Known rows, with every step that occurs:
kezak -> vetu: [ 17.9,   1.9,  -7.8,  -4.3,   0.3,  -7.5,  -0.9,   7.9,  -5.3,  11.7,
   1.4, -33.3, -11.1,  18.9, -10.6, -13.0, -15.0,  51.0, -21.4,   0.4,
 -25.9]
bobalin -> rodoto -> dema: [  5.1,  -6.5,  -3.2, -14.3,  14.0,  10.9,  -2.7,  -3.9,   0.9,  -1.3,
  20.8, -19.9,  -8.2,  18.8,  -6.8, -13.2, -11.7,  36.1, -22.2,   8.1,
 -26.0]
rodoto -> bobalin: [  1.5,   4.6,  -3.3,  -6.1,   3.2,   1.4,  -2.7,   2.3,   2.4,  20.9,
  14.2, -19.5,  -0.5,  11.1,  -7.3, -11.8, -12.5,  40.1,  -6.1,  -0.7,
 -27.1]
depi -> vetu -> kezak -> rodoto -> tira: [  3.8,   4.4, -13.6, -20.0,  -2.6,  -6.9,  17.3,   5.0,   7.7,   0.3,
  24.3,  -3.3,  12.4,  11.7, -22.2,   5.1, -13.4,  36.2, -22.1,  33.1,
 -39.3]
tira -> vetu -> kezak: [  4.7,  -1.9, -12.9, -23.7,   8.6,  -9.5,  18.9,  -7.2,   3.3,   3.6,
  15.9,   9.2,  11.3,  16.8, -14.9,  -3.8, -10.8,  44.9,  -8.9,  -5.0,
 -20.4]
bepa -> vetu: [ 14.9,  10.0,  -8.7, -15.7,  12.6,   2.5,  -1.5,  -4.7,  -0.1,  14.4,
 -21.1, -24.1, -16.6,  20.9,  -9.5, -19.7, -12.6,  42.6, -19.6,  -0.6,
 -24.3]
bobalin -> rodoto -> tira -> vetu -> dema: [  9.3,  -1.9, -18.6, -18.3,  -7.0,  11.6,  21.2,  12.7,   1.7,   5.8,
 -16.2, -16.0,   7.0,  35.4, -12.5,  -6.2,  -0.4,  59.7, -27.0,  12.0,
 -24.4]
tira -> vetu -> kezak -> rodoto: [ 14.9,   5.4, -20.7, -24.9,   2.7, -15.4,  16.8,  -7.8,   1.7,   0.3,
  44.6,   3.7,   6.4,  11.8, -23.2,  -7.0, -15.7,  39.5,  -7.2,   6.5,
 -31.3]
rodoto -> dema: [  9.4,  -2.7,  -4.5, -12.5,  13.9,  -2.1,  -7.0,  -3.7,   1.8,   7.1,
   4.4, -16.3,  -7.2,  15.9,  -9.5, -11.5, -16.9,  35.0, -16.8,   7.9,
 -29.6]
dema -> rodoto: [  7.9,  14.0, -12.4, -10.2,   4.3,  -1.4, -12.1,  -1.0,   0.6,  21.0,
   4.3, -13.1,  -6.8,  21.5,  -9.4, -17.8, -20.9,  37.5,  -6.0,   9.5,
 -27.8]
depi -> rodoto: [ 20.3,   6.2, -13.8,  -5.2,   8.5,  -6.1,  -6.9,   3.8,   0.5,  14.4,
  -0.2, -18.1,   4.4,   2.6, -14.9, -16.9, -20.5,  32.6,   1.4,  11.3,
 -32.8]
tira -> vetu -> dema: [ 18.7,   5.6, -16.0, -13.6,   1.8,  -5.3,  12.8,   2.0,  -1.2,  15.6,
 -24.0,  -8.3,   1.8,  32.2, -15.5, -16.3,  -5.0,  49.1, -13.5,   3.1,
 -26.8]
kezak -> vetu -> dema -> rodoto -> bobalin: [ 17.5,  21.7,  -8.9,  -1.7, -19.8,   0.1,   7.3,  11.9,  -2.9,  36.9,
 -25.7, -28.8,  -9.3,  24.8, -11.1, -14.9,  -7.6,  72.7, -11.0,   7.0,
 -28.4]
kezak -> vetu -> bobalin -> rodoto: [ 10.8,   1.8,   3.1,  -5.3,  -4.0,  12.0,   5.1,   4.1,  -7.2,   4.7,
  25.9, -34.3,  -7.7,  13.8,  -8.5, -10.1,  -4.9,  55.4, -17.4,  -7.7,
 -15.4]
zadele -> vetu -> bobalin -> rodoto: [  1.7,   2.8,  -5.2,  -5.8,   6.7,  14.0,  -5.5,  -2.9,  -6.3,   1.0,
  36.1, -26.6,  -8.4,  14.6,  -5.2, -26.2,  -8.1,  46.4,  -7.6, -18.0,
 -15.5]
kezak -> rodoto: [ 20.2,  11.0, -16.1, -10.1,   5.9,  -6.7,  -8.1,  -3.0,  -2.0,   6.3,
  33.2, -23.0,  -8.8,  13.9, -17.9, -20.3, -21.1,  21.6,  -9.9,  15.3,
 -39.1]
rodoto -> tira -> vetu -> bobalin: [  2.3,  -1.6,  -9.0, -17.9,  -8.0,  -3.6,   9.4,  11.4,   3.7,  12.1,
  14.6, -13.9,  12.6,  13.4, -13.2,   5.5, -10.1,  62.8, -11.4,   0.7,
 -17.8]
zadele -> vetu: [  8.9,   2.9, -16.4,  -5.2,  10.9,  -5.0, -11.9,   0.1,  -4.3,   8.0,
  12.0, -26.1, -11.5,  20.2,  -6.9, -29.0, -17.9,  42.1, -11.7,  -9.7,
 -26.5]
bepa -> vetu -> kezak -> rodoto: [ 20.1,  17.7, -14.4, -25.4,   9.6,  -1.0,  13.1, -15.3,   1.2,   1.7,
   8.1,  -8.8, -12.6,  12.4, -19.9, -16.8, -15.0,  32.9, -14.1,   7.6,
 -32.7]
tira -> vetu: [ 10.4,  -2.8, -15.5, -15.2,   6.1, -11.0,   3.6,   3.4,   0.5,  12.0,
  14.6, -12.0,   2.9,  21.0, -12.8, -10.2, -14.0,  49.5, -13.0,  -1.9,
 -23.3]
bepa -> vetu -> bobalin -> rodoto: [  7.8,   9.7,   1.3, -16.6,   8.6,  22.8,   4.9,  -8.2,  -2.0,   6.7,
   2.9, -25.4, -13.8,  16.5,  -7.8, -17.0,  -3.0,  47.4, -15.8,  -8.9,
 -13.9]
dema -> rodoto -> tira -> vetu -> bobalin: [  2.1,   8.8, -13.0, -19.3, -15.1,  -3.2,   3.3,  11.9,   4.5,  21.9,
  15.2, -10.3,  10.4,  16.1, -12.6,   4.9, -15.7,  73.3,  -6.6,   6.3,
 -16.9]
dema -> rodoto -> tira -> vetu: [  4.7,   4.6, -23.2, -19.5, -10.2,  -8.6,   1.4,  15.5,   5.3,  20.6,
   7.1, -12.3,   6.3,  24.0, -12.2,   0.0, -20.2,  68.4, -16.1,  14.0,
 -23.7]
bepa -> vetu -> dema: [ 22.7,  18.8, -10.2, -14.6,   8.4,   9.0,   8.3,  -6.0,  -1.4,  19.1,
 -60.4, -20.7, -17.3,  31.6, -12.3, -26.0,  -4.5,  42.9, -19.8,   4.2,
 -28.3]

Rows:
[ 11.3,  19.4, -16.0, -12.1,  -8.9,   8.2,   1.8,   8.2,   2.9,  24.2,
 -43.0, -14.1,  -1.7,  32.7, -11.3, -12.1, -13.1,  46.4, -14.5,  23.2,
 -33.2] : vetu -> dema -> rodoto -> tira
[ -3.1,   0.3,  -0.9, -12.6,  -1.8,  21.5,   3.9,   5.4,   1.8,   2.1,
  19.6, -22.2,   3.9,  14.4,  -6.6,  -2.2,  -6.6,  41.5, -15.1,   5.0,
 -19.3] : vetu -> bobalin -> rodoto -> tira
[ 24.9,  20.5, -12.9,  -4.6, -11.0,  -2.2,   3.4,   7.1,  -5.7,  26.6,
 -37.0, -25.9, -13.1,  32.3, -13.2, -20.6, -11.3,  59.9, -16.8,  11.3,
 -28.9] : kezak -> vetu -> dema -> rodoto
[ 12.0,  13.7,   0.1, -15.1,   8.3,   7.9,   0.7,  -7.8,  -0.7,  16.7,
 -12.9, -22.1, -12.8,  13.1, -10.0, -15.4,  -9.0,  46.9,  -9.9,  -8.5,
 -18.6] : bepa -> vetu -> bobalin
[  5.7,  -0.9,   0.5,  -8.4, -13.6,  14.5,  10.0,  15.9,  -3.4,   3.0,
  16.6, -38.8,  -1.7,  14.7,  -8.0,   1.2,  -5.9,  65.4, -25.1,   2.5,
 -16.7] : kezak -> vetu -> bobalin -> rodoto -> tira
[  2.5,  -3.6,  -1.7,  -9.4,   8.4,  11.1,  -6.2,  -4.1,  -4.0,  -2.2,
  38.2, -26.8, -10.3,  11.9,  -5.3, -21.1,  -9.5,  54.5, -13.1, -12.6,
 -17.1] : zadele -> vetu -> bobalin -> rodoto -> dema
[ 25.1,   9.5, -27.8, -17.9, -13.2,  -7.9,  16.0,  12.5,   1.3,  10.3,
  -5.4, -18.7,   4.3,  27.2, -23.4,  -7.9, -11.1,  54.2, -20.1,  23.8,
 -39.2] : kezak -> rodoto -> tira -> vetu -> dema
[  0.5,  15.3,  -8.5,  -7.5,  -4.2,   0.6,  -8.4,   2.9,   3.4,  31.3,
  15.2, -16.0,  -2.9,  13.8,  -7.2, -12.5, -17.5,  49.9,  -0.5,   5.3,
 -26.5] : dema -> rodoto -> bobalin
[  3.8,  18.5,  -6.8,  -4.7,  -9.7,   1.4,   6.4,   9.2,   5.1,  39.4,
 -24.9,  -9.8,   3.6,  26.5, -13.0, -10.9,  -3.7,  58.7,  -9.7,  21.4,
 -31.8] : depi -> vetu -> dema -> rodoto -> bobalin
[ 15.0,   6.1,   2.2,  -3.6,  -4.6,  -2.4,   1.0,   4.1,  -5.9,  12.7,
   9.6, -31.1,  -6.1,  10.7, -11.2,  -8.9, -10.7,  54.3, -12.2,  -6.6,
 -19.4] : kezak -> vetu -> bobalin
[  3.6,  -9.8,  -1.7, -19.3,   4.3,   6.1,   8.1,  -1.7,   0.8,   0.9,
  40.3, -12.4,   3.8,  13.1, -11.1,  -2.0,  -5.4,  62.6, -14.9,  -4.9,
 -14.3] : tira -> vetu -> bobalin -> rodoto -> dema
[ 17.7,  15.8, -20.9, -15.1,  -4.9,  -6.4,   6.9,   2.8,   0.1,  26.9,
 -22.3,  -4.2,   0.3,  34.2, -15.4, -17.0, -10.1,  59.2,  -8.3,   9.2,
 -26.1] : tira -> vetu -> dema -> rodoto
[  2.3,  -2.8,   5.8, -13.8,   9.7,  16.3,  -1.0,  -7.1,   0.1,   0.5,
  29.1, -17.5,  -3.9,  10.9,  -7.6,  -9.1,  -7.1,  40.3, -12.8,   0.1,
 -19.5] : vetu -> bobalin -> rodoto -> dema
[  7.4,   1.5,  -6.1, -14.5,   1.8,  -5.7,   5.1,   0.2,  -0.4,  13.5,
  22.3,  -9.9,   6.9,  12.6, -13.4,  -5.7,  -9.5,  53.5,  -3.7,  -9.1,
 -16.3] : tira -> vetu -> bobalin
[ 25.1,   4.8, -25.0, -13.0, -10.6,  -7.2,  16.4,  19.4,   3.7,  19.1,
 -35.3, -13.6,  17.3,  16.3, -20.7,  -4.6, -10.7,  64.7,  -8.9,  20.3,
 -33.6] : depi -> rodoto -> tira -> vetu -> dema
[ 14.9,  29.6, -10.5, -13.1,  -6.9,  10.1,   6.1,  -0.6,   2.3,  39.6,
 -49.9, -19.8, -15.1,  26.9, -10.0, -21.5,  -6.0,  65.0,  -9.6,   5.7,
 -26.2] : bepa -> vetu -> dema -> rodoto -> bobalin
[  0.9, -10.0, -17.0, -19.8,  -3.0,   5.5,  11.0,  14.3,   3.2,   1.4,
  22.1, -19.6,   7.1,  24.9,  -9.6,  -0.5,  -9.0,  60.1, -26.5,   7.3,
 -20.7] : bobalin -> rodoto -> tira -> vetu
[  8.2,   3.4,   4.8, -20.2,  10.7,  20.1,   3.9,  -9.8,   0.3,   3.4,
   5.0, -25.1, -15.5,  13.7,  -7.6, -12.0,  -4.9,  55.6, -21.4,  -2.9,
 -15.6] : bepa -> vetu -> bobalin -> rodoto -> dema
[  9.1,   8.6, -16.2, -21.9,  -1.2,  -1.1,  12.1,  -2.2,   4.6,  -3.0,
  25.5,  -6.0,   5.2,  10.2, -19.2,  -2.4, -18.9,  26.4, -13.5,  21.0,
 -38.0] : vetu -> kezak -> rodoto -> tira
[ -0.8,  -5.0, -14.9, -26.8,  -0.5,  -6.3,  23.5,   4.5,   7.2,   1.7,
   7.5,   4.9,  16.6,  17.3, -14.2,   7.2, -11.3,  54.2, -17.0,   4.4,
 -21.9] : rodoto -> tira -> vetu -> kezak
[  9.1,  22.5, -17.0,  -2.1,  -8.5,   2.2,  -3.7,   4.3,  -1.9,  32.8,
 -16.0, -21.5,  -9.8,  25.6,  -7.8, -30.7, -11.3,  64.3,  -1.6,  -3.6,
 -28.6] : zadele -> vetu -> dema -> rodoto -> bobalin
[ 15.4,  -1.5, -17.4, -28.4,   5.3, -17.3,  16.8,  -9.2,   4.0,  -4.2,
  46.0,   4.2,   4.5,   8.6, -23.4,  -1.7, -17.4,  46.9, -12.9,  11.8,
 -33.1] : tira -> vetu -> kezak -> rodoto -> dema
[ -7.7,  -4.1,   2.5, -11.1,  -3.5,  15.6,   9.2,  12.7,   4.8,   6.1,
  19.1, -19.7,  11.0,  16.6,  -9.9,   4.8,  -1.5,  51.3, -24.0,  16.7,
 -20.5] : depi -> vetu -> bobalin -> rodoto -> tira
[ -1.8,   5.1, -20.1, -28.2,  -7.6,  -6.3,  17.3,   5.5,   7.9,  12.1,
   6.5,   9.0,  14.9,  20.5, -14.1,   6.8, -16.8,  63.9, -11.8,  10.3,
 -21.4] : dema -> rodoto -> tira -> vetu -> kezak
[ 17.2,  25.4, -17.5, -19.0,  -8.1,  11.9,   7.4,   5.7,   3.4,  27.9,
 -67.3, -21.1, -13.5,  35.2, -11.6, -15.2, -10.5,  62.3, -22.7,  19.3,
 -29.6] : bepa -> vetu -> dema -> rodoto -> tira
[  7.9,   5.9, -16.4, -21.9,  -5.8, -13.4,  21.1,  -3.0,   4.5,   9.6,
  54.9,   0.7,  10.5,   3.9, -21.4,  -1.7, -12.7,  51.7,  -2.2,   2.3,
 -29.7] : tira -> vetu -> kezak -> rodoto -> bobalin
[ 13.9,   5.1, -17.3, -18.7, -13.6,  -8.7,   7.6,  10.4,   2.1,   8.1,
  44.0, -20.1,   8.8,   8.4, -21.3,   2.5, -15.7,  57.5, -10.0,  11.9,
 -28.5] : kezak -> rodoto -> tira -> vetu -> bobalin
[ 16.3,   1.7, -26.1, -19.3,  -8.6, -14.7,   5.8,  14.0,   2.8,   6.4,
  35.6, -22.4,   4.2,  16.6, -20.6,  -2.0, -20.1,  53.9, -20.2,  20.0,
 -35.3] : kezak -> rodoto -> tira -> vetu
